Each row comes from the steps of one path. Every step used is in the known rows, and no mark comes twice. Write the path behind each row, first mark first.
In the rows, 128 means zero.
Known rows
zakin -> funuri -> reda: [131 147 142 157 167 122 133 159 126 151 150 117 128 138 142 155 132 133
 123 123 164 141 138 139 145 110 105 131 129 153 117 149 201 129 132 100
 134 114 130 129 120]
suvem -> gokibil -> reda -> funuri -> zomim: [ 88 121 170 130 148 143 147 130 152 176 139 165 107 169 126 186 121 145
 138 101 145 166 166 125 111 104 179 130 130 129 142 140 245 105 161 117
 143 151 137 166 127]
lebut -> pase -> nonetoz: [129 115 125 144 115 140 128 106 147 124 148 147 144 110 134 164 106 118
 132 134 120 135 134  91 150 120 110 132 121 136 119 123 140  97 189 137
 130 136 124 130 127]
gokibil -> reda: [118 121 142 143 145 112 133 106 144 153 136 125 117 132 129 129 135 133
 109 125 138 151 126 125 112 121 126 157 123 117 128 121 149 103 165 127
 135 137 134 124 118]
keku -> zomim: [109 120 123 122 136 126 123 128 140 134 129 124 136 131 115 106 134 136
 123 123 122 128 131 138 140 127 122 131 144 142 120 117 137  92 116 141
 126 136 130 135 136]
reda -> funuri -> zakin -> nonetoz -> luzi: [101 121  92 100 179 174 165 177 167 117 142 166 129 129  94 159 113 136
 139  92 148 160 119 121 152 105 106  98 149 105 149 168 182 116 156 113
 131 129 133 148 125]
zakin -> nonetoz -> lepil -> zomim: [120 144 105 112 126 141 185 140 114 107 138 140 129  99  75 172 145 135
 123  82 120 177 128  76 143  92 153 136 125 151 133 124 172 121 150 113
 144 129 129 150 121]
lebut -> pase -> nonetoz -> zakin -> funuri -> reda -> gokibil: [122 144 127 154 141 134 163 137 154 152 172 142 139  98 143 217 105 134
 122  91 132 133 122  87 153 102 117 118 125 154 105 140 195 130 211  84
 127 102 127 129 113]
reda -> funuri -> zakin: [ 99 120 121 130 152 185 137 153 137 115 104 155 128 150 148 160  99 135
 150 125 136 146 146 120 126 109 101 113 138 128 127 165 177 123 133 111
 138 116 117 147 103]
gokibil -> suvem: [119 119 132 132 134 142 139 116 149 157 124 117 114 135 122 107 133 133
 103 115 131 144 117 128 107 118 130 146 121 130 129 139 126 120 165 135
 134 124 148 102 122]
puzag -> tasup -> lepil -> nonetoz -> zakin -> funuri -> zomim: [120 136 136 104 120 106 157 144 134 114 151 145  90 118 127 168 140 171
  75 102 152 125  81 177 186 117 137 128 145 116  61 138 202 154 157 121
 128  62 139 103  95]
reda -> funuri -> zomim: [ 98 127 139 124 146 177 136 151 147 136 127 169 123 142 132 168 120 127
 134 119 138 140 143 112 139 119 144 111 139 138 133 138 196 131 132 122
 141 129 127 170 116]
nozi -> lepil: [145 120 149 122 111 137 137 128  97 132 137 121 123 153 128 132 142 135
 125 153 133 136 133 126 127 133 137 122 133 128 138 132 144 140 105 116
 141 121 113 143 154]
tasup -> puzag: [119 143 115 133 121 116 137 114 146 125 138 115 111 134 130 138 121 140
 123 135 145 121 124 134 148 119 112 153 141 123  93 125 128 150 121 130
 131 134 123  99 119]
suvem -> gokibil -> reda: [118 121 161 137 131  93 138 107 133 166 138 123 112 155 122 146 130 148
 132 109 135 157 152 142 101 111 165 147 118 118 134 130 175 105 156 125
 130 150 140 124 139]
lepil -> nonetoz: [120 128 143 109 125 109 123 120 107 123 102 131 106 128 122 144 120 123
 123 116 121 159 115 141 120 121 147 120 117 112 115 141 129 116 137 122
 135 107 144 118 111]
zakin -> funuri -> zomim -> lepil: [108 169 141 148 145 153 138 159 137 165 127 148 120 132 162 151 132 122
 109 126 131 169 148 116 137 112 113 134 133 162 119 142 234 137 125 111
 141 116 144 168 145]
puzag -> tasup -> lepil: [144 106 132 133 108 114 143 115 121 100 151 127 116 144 131 127 143 173
  81 166 154  97 108 166 166 122 132 146 143 136 105 129 129 144 132 126
 117 116 135 103  95]
zakin -> nonetoz: [136 140 105 114 155 113 151 148 126 116 148 147 134 107 108 130 132 132
 131 115 128 136 116 124 138 122 117 139 129 135 148 123 147 117 128 131
 120 135 140 132 134]
funuri -> zakin -> nonetoz -> luzi: [115 123  96  96 169 143 155 161 159 124 144 145 129 119  90 148 131 125
 126  96 134 143 110 137 153 106  92 111 150 106 137 140 161 107 153 126
 134 130 129 116 147]
suvem -> gokibil -> reda -> funuri -> zakin -> nonetoz -> lepil: [ 93 134 119 133 175 153 205 145 130 134 139 161 112 160  99 182 121 150
 153  75 143 200 126  97 126  76 137 135 134 136 158 161 252 114 175  93
 139 134 132 160 124]
nonetoz -> lepil: [124 137 116 134 118 147 161 121 120 121 129 121 123 134 103 131 141 121
 124 106 128 146  98  94 144 116 138 119 135 143 128 127 134 152 138 111
 134 120 121 142 129]
nolu -> zomim -> lepil -> nonetoz -> luzi: [ 89 148 162 111 130 132 124 129 148 158  97 162  95 122 106 158 115 124
 102  79 114 205 105 132 156  86 183 115 134 103 137 139 140 107 135 128
 154 108 161 147 122]
lebut -> pase -> nonetoz -> luzi: [124 104 117 129 116 144 136 113 178 136 165 137 139 110 102 163 114 115
 118 118 136 136 121  98 163 120 124 105 132 105 118 131 125 100 211 139
 132 143 126 127 141]
suvem -> gokibil -> reda -> funuri -> zomim -> keku: [ 86 124 162 149 125 167 164 139 172 186 133 173  93 181 121 168 139 132
 152  88 141 190 161 121 113 107 188 134 132 134 173 147 248  99 167 109
 129 164 160 176 128]
keku -> zomim -> lepil -> nonetoz -> luzi: [ 95 136 140 107 132 121 132 122 142 162  99 124 105 140  98 119 129 121
  92 104 116 191 117 131 139 109 164 108 143 107 113 153 151  83 148 124
 130 121 161 147 145]
puzag -> tasup: [155 106 131 128 123 112 130 131 113 109 141 133 120 132 134 110 125 155
 106 147 130 112 123 161 140 125 138 135 130 123 117 137 129 126 128 144
 103 115 142 122 109]
nonetoz -> pase: [120 126 119 127 117 123 154 118 131 114 142 130 129 126 124 112 134 115
 139 116 105 144 125 116 153 108 147 126 130 121 133 130 110 130 162 113
 122 121 120 132 136]
zakin -> funuri -> zomim: [111 148 132 132 149 141 130 160 151 146 149 141 125 125 136 153 135 129
 121 116 146 140 136 139 144 123 107 123 135 149 115 130 208 135 124 122
 147 119 133 140 132]
nonetoz -> zakin -> funuri -> reda -> gokibil -> suvem: [110 148 134 142 159 135 170 146 155 185 145 112 109 123 132 157 135 148
  90  71 138 140 110 125 114  97 141 128 125 146 114 155 183 153 189  81
 131  93 150 101 110]
zomim -> lepil -> nonetoz -> zakin -> funuri: [116 178 125 129 131 111 155 146 121 145 105 129  98 106 148 142 112 132
 117  82 117 192 108 112 128 120 138 126 118 109  93 168 179 146 153 110
 117  68 152 143 133]
suvem -> gokibil -> reda -> funuri: [105 119 153 145 143 124 151 123 141 158 136 144 111 166 130 158 113 156
 145 110 146 170 161 127  99 111 178 132 117 118 145 154 195 114 161 114
 129 149 143 155 119]
lebut -> pase: [123 113 134 126 124 138 138 127 119 136 140 135 146 126 146 135 122 140
 140 140 119 131 155 113 142 115 111 129 136 142 133 116 135 109 159 140
 116 126 121 121 130]
funuri -> reda -> gokibil -> suvem: [113 124 159 138 151 142 150 114 133 182 122 120 117 152 129 159 137 133
  88 113 130 139 128 128  95  89 155 132 122 161 141 142 158 124 173  83
 145 130 153 105  96]
luzi -> nonetoz -> zakin: [129 147 125  92 139 112 147 128 123 130 122 154 119  96 115 114 137 105
 125 102 106 127  84 100 154 134 151 118 129 114 106 159  99 138 161 112
 117  80 116 120 157]
zakin -> funuri: [124 146 115 144 143 120 135 153 139 129 149 122 125 122 139 125 126 137
 128 120 149 144 134 140 135 130 103 125 123 138 119 145 162 140 121 120
 130 117 140 130 123]
suvem -> gokibil -> reda -> funuri -> zakin: [ 88 113 154 141 155 150 149 133 140 152 112 151 111 175 141 176 104 154
 152 105 142 176 168 134 100  94 138 132 128 118 135 162 222  99 163 109
 142 136 129 144 116]
suvem -> gokibil: [131 126 146 123 115 107 132 133 116 142 131 126 121 149 120 143 123 142
 153 115 125 134 154 146 117 117 167 119 125 126 134 133 153 127 121 128
 123 144 133 132 149]
puzag -> tasup -> lepil -> nozi: [140  89 138 123  81 100 131 126 121  95 133 122 116 147 130 148 114 203
  80 171 140 108 108 155 166 112 143 136 123 141  85 139 149 140 160 116
 139 121 130  98  63]

Which path is each row?
[112 125 131 138  86 165 146 136 141 138 108 138 112 125 113 151 144 123
 136 104 118 175 166 109 123 113 160 137 120 135 142 135 148 100 148 117
 130 145 147 144 114]	lepil -> zomim -> keku
[119 154 117 110 135 100 145 151 132 126 127 123 100 100 125 143 118 139
 127  71 131 161  96 136 139 128 130 113 118  96  90 154 154 144 150 119
 123  71 138 118 121]	lepil -> nonetoz -> zakin -> funuri
[105 118 137 150 159 141 147 121 154 145 134 145 117 143 136 143 116 141
 120 121 150 166 136 107 110 122 139 142 122 118 140 146 172 110 166 115
 132 135 138 154  97]	gokibil -> reda -> funuri
[131 149  92 119 145 128 183 140 119 111 149 139 131 112  84 134 147 125
 126  97 127 153  85  93 153 112 127 129 132 147 151 122 155 142 138 112
 124 127 131 145 136]	zakin -> nonetoz -> lepil
[113 159 142 118 177 120 172 142 137 182 137 138 106 117 126 145 147 121
  84  83 129 156  84 113 127  98 153 123 121 158 110 190 162 145 200  59
 135  71 156 100 122]	luzi -> nonetoz -> zakin -> funuri -> reda -> gokibil -> suvem
[112 137 111 160  68 184 172 109 160 117 120 144 104 117  77 182 139  96
 124  80 122 197 116  53 145 107 167 137 108 141 131 143 160 110 187 102
 152 144 141 166 113]	pase -> nonetoz -> lepil -> zomim -> keku
[121 138 129  94 117 107 140 126 122 126 108 129 104 105 115 145 118 131
 128  77 109 143  92 126 132 127 154 113 123  86  97 137 118 131 157 128
 119  81 129 116 126]	lepil -> nonetoz -> zakin
[129 116 151 131  72 173 156 137 109 142 117 130 105 151 116 155 157 133
 134 130 126 183 172 105 123 119 167 132 126 136 151 139 164 111 122 103
 144 137 131 156 141]	nozi -> lepil -> zomim -> keku
[122 169 139 116 172 107 165 154 117 152 142 149 119 107 131 164 142 118
 110  97 128 140  95 113 148 108 152 108 127 157 110 181 162 156 163  54
 126  77 138 130 128]	luzi -> nonetoz -> zakin -> funuri -> reda -> gokibil
[134 113 161 114  92 148 136 127  91 130 124 120 120 139 120 172 139 145
 121 140 128 158 177 110 120 114 160 129 125 131 119 132 161 118 117 112
 156 124 110 146 141]	nozi -> lepil -> zomim
[118 153 151 126 123 119 131 118  97 142  81 138 105 134 145 142 116 118
 111 127 108 189 127 118 111 109 153 132 117 123 119 155 155 116 136 114
 129 106 154 147 123]	zomim -> lepil -> nonetoz
[109 167 128  96 161 122 148 160 144 145 146 167 114  95 124 140 144 105
 117  91 121 141  92 111 171 129 129 114 137 137  95 160 178 144 156 107
 135  71 122 136 161]	luzi -> nonetoz -> zakin -> funuri -> zomim
[ 90 135 100 136 188 171 198 141 143 123 134 166 117 137 105 168 126 136
 128  88 145 195 100  81 136  88 100 143 136 135 150 153 226 115 182  97
 144 119 127 159 103]	gokibil -> reda -> funuri -> zakin -> nonetoz -> lepil
[131 157  94 150 128 122 140 140 178 118 163 133 120  84 121 154 109 120
 126  81 139 132  86 104 153 142 110 127 114 104  88 148 158 144 171 125
 131  99 128 134 135]	pase -> nonetoz -> zakin -> funuri
[ 91 135  98 113 151 201 194 164 121  95 112 170 128 119  95 204 117 141
 143  79 129 195 144  70 144  75 126 122 131 152 134 157 220 119 156  96
 153 116 117 170  97]	reda -> funuri -> zakin -> nonetoz -> lepil -> zomim
[ 81 128 112 132 166 183 200 142 137 120 121 164 117 124  95 206 122 145
 122  75 136 216 144  65 128  70 124 147 127 140 133 152 242  92 194  91
 160 122 124 164  88]	gokibil -> reda -> funuri -> zakin -> nonetoz -> lepil -> zomim
[ 94 124 113 133 195 154 167 146 152 130 133 171 122 135 130 165 112 143
 132 106 144 175 131 112 122  98  88 152 131 123 149 153 217  90 172 113
 138 128 135 147 102]	gokibil -> reda -> funuri -> zakin -> nonetoz
[106 190 137 114 156 135 157 158 132 163 121 172 110 103 147 137 139  99
 103 103 108 171 103  87 161 121 136 127 136 148  97 173 202 148 158  98
 125  70 134 162 175]	luzi -> nonetoz -> zakin -> funuri -> zomim -> lepil
[122 150 141 151 162 124 146 153 121 151 147 125 127 139 143 179 130 141
 113 121 150 138 138 141 121 102 129 115 126 170 130 150 192 145 130  68
 143 125 147 135  97]	zakin -> funuri -> reda -> gokibil
[132 120 111 136 120 135 125 114 186 127 154 131 120 114  81 155 119 102
 106 105 146 133  95 111 150 134 140 105 126  93 113 142 119 118 178 127
 144 144 131 132 139]	pase -> nonetoz -> luzi
[137 107 145 113 106  96 139 107 101  94 128 132  95 142 123 142 132 167
  78 150 147 129  94 179 159 116 150 138 130 117  93 142 130 130 142 122
 126  99 149  95  76]	puzag -> tasup -> lepil -> nonetoz
[132 121 152 101  96 115 161 111  81 113 126 126 104 151 117 134 137 121
 132 125 104 183 114 124 143 107 173 107 126 102 128 150 129 130 148  93
 140  96 117 139 146]	nozi -> lepil -> nonetoz -> pase
[136 101 144 126  89 127 142 115 114  96 138 128 114 129 123 165 141 180
  79 153 147 118 151 151 159 104 156 153 134 137  88 131 146 121 144 125
 133 121 132 106  81]	puzag -> tasup -> lepil -> zomim
[133 110 158  88 110 123 138 126 111 141 129 115  97 154  88 146 141 129
 106 120 142 170 108 143 134 128 170  84 134  83 123 154 131 130 133 111
 151 108 132 128 149]	nozi -> lepil -> nonetoz -> luzi
[129 140  94 112 144 108 177 136 129 103 163 151 136 107 106 115 137 119
 142 104 104 151 111 109 165 103 138 136 129 127 154 126 131 120 165 115
 111 128 131 138 144]	zakin -> nonetoz -> pase
[ 96 173 121 124 139 109 151 149 132 152 106 125 106 109 137 118 120 140
 110  79 111 191 110 124 141 116 135 128 133 120  87 155 190 109 141 122
 115  78 155 148 143]	keku -> zomim -> lepil -> nonetoz -> zakin -> funuri
[124 148 123 109 132 130 162 116 100 120 119 148 120 125  97 117 155  93
 117 119 117 160  76  84 158 117 154 115 128 152 127 162 113 147 149  90
 136 101 126 141 142]	luzi -> nonetoz -> lepil
[ 87 118 107 128 161 154 187 150 145 116 112 155 118 144 103 189  96 165
 127  93 132 205 100  70 138  77 113 133 118 142 130 164 246 111 207  83
 164 125 122 152  73]	gokibil -> reda -> funuri -> zakin -> nonetoz -> lepil -> nozi
[130 120 111 130 106 137 146 113 159 126 154 146 138  88 128 164 103 123
 136  98 110 120 113  76 158 125 117 128 125 111 102 119 131 113 210 145
 114 109 108 125 144]	lebut -> pase -> nonetoz -> zakin
[128 161 120 156 146 124 152 138 164 143 160 138 120 104 127 208 112 120
 108  80 140 130  96 104 139 115 134 116 118 137  97 153 189 148 179  76
 139 105 132 137 112]	pase -> nonetoz -> zakin -> funuri -> reda -> gokibil
[119 134 104 111 168 140 147 155 126 111 127 154 135 117 122 149 122 131
 139 115 122 139 123 133 137 104  79 139 139 134 138 132 177 105 132 126
 134 119 124 121 132]	funuri -> zakin -> nonetoz
[114 144 138 103 116 143 164 116  95 117 106 147 119 109  87 157 151 103
 111 107 112 183 120  65 148  98 176 118 119 156 109 162 131 125 163  88
 154 103 122 145 129]	luzi -> nonetoz -> lepil -> zomim
[111 151 142 122 109 117 160 108  99 127  96 141 106 135 140 129 118 104
 123 114  83 205 122 102 135  92 173 129 117 116 126 157 138 121 173  97
 120 100 146 151 131]	zomim -> lepil -> nonetoz -> pase
[138 120 162 103 109 118 133 122  78 129 111 122 102 156 121 149 133 131
 123 141 128 168 120 136 118 128 152 113 123 111 124 146 145 126 114 108
 148 101 128 135 136]	nozi -> lepil -> nonetoz
[102 125 130 140  71 167 160 121 151 127 120 135 107 137 110 166 161 141
 115 123 142 160 149 114 149 113 150 150 130 147 132 128 150 117 154 100
 145 148 137 125  99]	tasup -> lepil -> zomim -> keku
[113 131 134 108 113 105 152 109 112 108 118 134 110 126 116 130 125 112
 133 102  98 176 111 126 145 100 166 115 118 104 120 143 111 118 170 107
 130 101 135 126 119]	lepil -> nonetoz -> pase
[ 90 123 120 126 173 130 198 142 140 127 149 172 119 154 119 166 111 145
 168  82 116 199 152 116 136  68 146 141 130 115 160 163 223  91 199  96
 125 135 130 151 131]	suvem -> gokibil -> reda -> funuri -> zakin -> nonetoz -> pase
[ 78 152 162 123 150 152 162 121 147 179  93 173  82 131 143 187 110 125
 101  74 114 210 118  80 115 103 175 137 128 102 107 153 237 114 201 110
 133  86 145 176 117]	gokibil -> reda -> funuri -> zomim -> lepil -> nonetoz -> zakin
[127 132 102 111 118 115 172 151 121 107 130 132 129 119  84 155 119 157
 124 100 115 167  85  82 154 100 140 122 114 152 132 134 175 141 165 101
 146 130 125 139 104]	zakin -> nonetoz -> lepil -> nozi
[ 99 153 134 108 123 116 143 123 121 154  87 133 108 115 126 123 119 130
 112  87  91 175 108 110 133 117 157 128 138 115  93 139 156  98 147 132
 112  87 142 146 148]	keku -> zomim -> lepil -> nonetoz -> zakin
[ 83 124 144 153 139 186 159 134 186 174 130 176  95 160 129 155 143 119
 130 102 142 187 135 104 125 119 148 144 134 134 167 139 222 100 175 108
 135 147 153 175 108]	gokibil -> reda -> funuri -> zomim -> keku
[141 149 162 116 141 109 153 161  88 154 140 112  99 142 131 177 135 143
 116  98 152 164 107 134 147 115 137 110 132 113  95 161 211 145 138  85
 140  59 114 130 143]	nozi -> lepil -> nonetoz -> zakin -> funuri -> reda
[130 154 126 141 159 118 147 166 139 156 155 117 122 116 137 155 131 137
 123  88 152 126 115 125 157 116 112 126 137 130  97 144 193 148 153 106
 117  84 116 124 135]	nonetoz -> zakin -> funuri -> reda
[ 89 158 147 109 136 166 154 145 130 152  87 176  95 127 142 184 105 121
 123  81 105 187 120  82 131 110 179 109 133 112 107 159 215 137 162 109
 126  82 139 181 128]	reda -> funuri -> zomim -> lepil -> nonetoz -> zakin
[ 98 142  95 123 117 193 201 156 130 114 108 157 113 120  84 176 153 121
 143  72 114 203 130  81 149  79 121 140 135 155 155 143 202 100 161  98
 142 128 138 149 120]	funuri -> zakin -> nonetoz -> lepil -> zomim -> keku
[109 134 119 141  77 181 179 128 132 131 110 132 106 132  90 152 158 118
 133  86 116 191 135  75 138 103 171 129 125 148 145 134 154 126 158 101
 137 135 136 159 116]	nonetoz -> lepil -> zomim -> keku
[131 128  97 100 155 115 159 153 161 130 167 138 130 108  76 128 142 127
 119  97 138 139 101 128 155 123 134 112 139 106 148 132 131 120 149 130
 121 140 142 128 148]	zakin -> nonetoz -> luzi
[106 139 105 107 140 169 182 149 113 103 115 148 130 107  89 192 134 132
 132  82 115 179 135  85 143  75 115 133 135 152 123 132 199 109 156 106
 155 117 113 138 119]	funuri -> zakin -> nonetoz -> lepil -> zomim
[ 99 131  87 115 168 167 189 162 136  90 138 176 136 126 124 148 110 127
 163 100 110 169 127 103 163  84 113 123 138 127 152 162 180 115 170  98
 123 114 120 156 121]	reda -> funuri -> zakin -> nonetoz -> pase
[105 178 128 137 139 148 152 162 149 166 130 147 115 109 156 151 129 126
 113  90 118 155 125  98 147 120 120 129 140 140 101 138 222 153 147 115
 123  89 129 161 160]	nonetoz -> zakin -> funuri -> zomim -> lepil
[135 148 136 106 120 109 155 153 103 132 138 114  97 127 126 145 130 146
 123  97 136 169 101 134 138 138 138 108 124  97  98 161 169 154 129 107
 137  63 124 130 148]	nozi -> lepil -> nonetoz -> zakin -> funuri
[ 87 123 103 128 186 149 193 139 156 115 144 176 125 130 127 150 117 129
 144  94 119 191 126  98 147  78 106 149 133 115 152 156 202  92 208  95
 131 118 126 149 109]	gokibil -> reda -> funuri -> zakin -> nonetoz -> pase
[113 181 118 156 130 150 145 144 177 153 141 159 114  96 143 182 113 104
 105  85 121 160 105  80 152 125 118 135 126 129  87 144 229 140 174 119
 134 100 133 171 157]	pase -> nonetoz -> zakin -> funuri -> zomim -> lepil
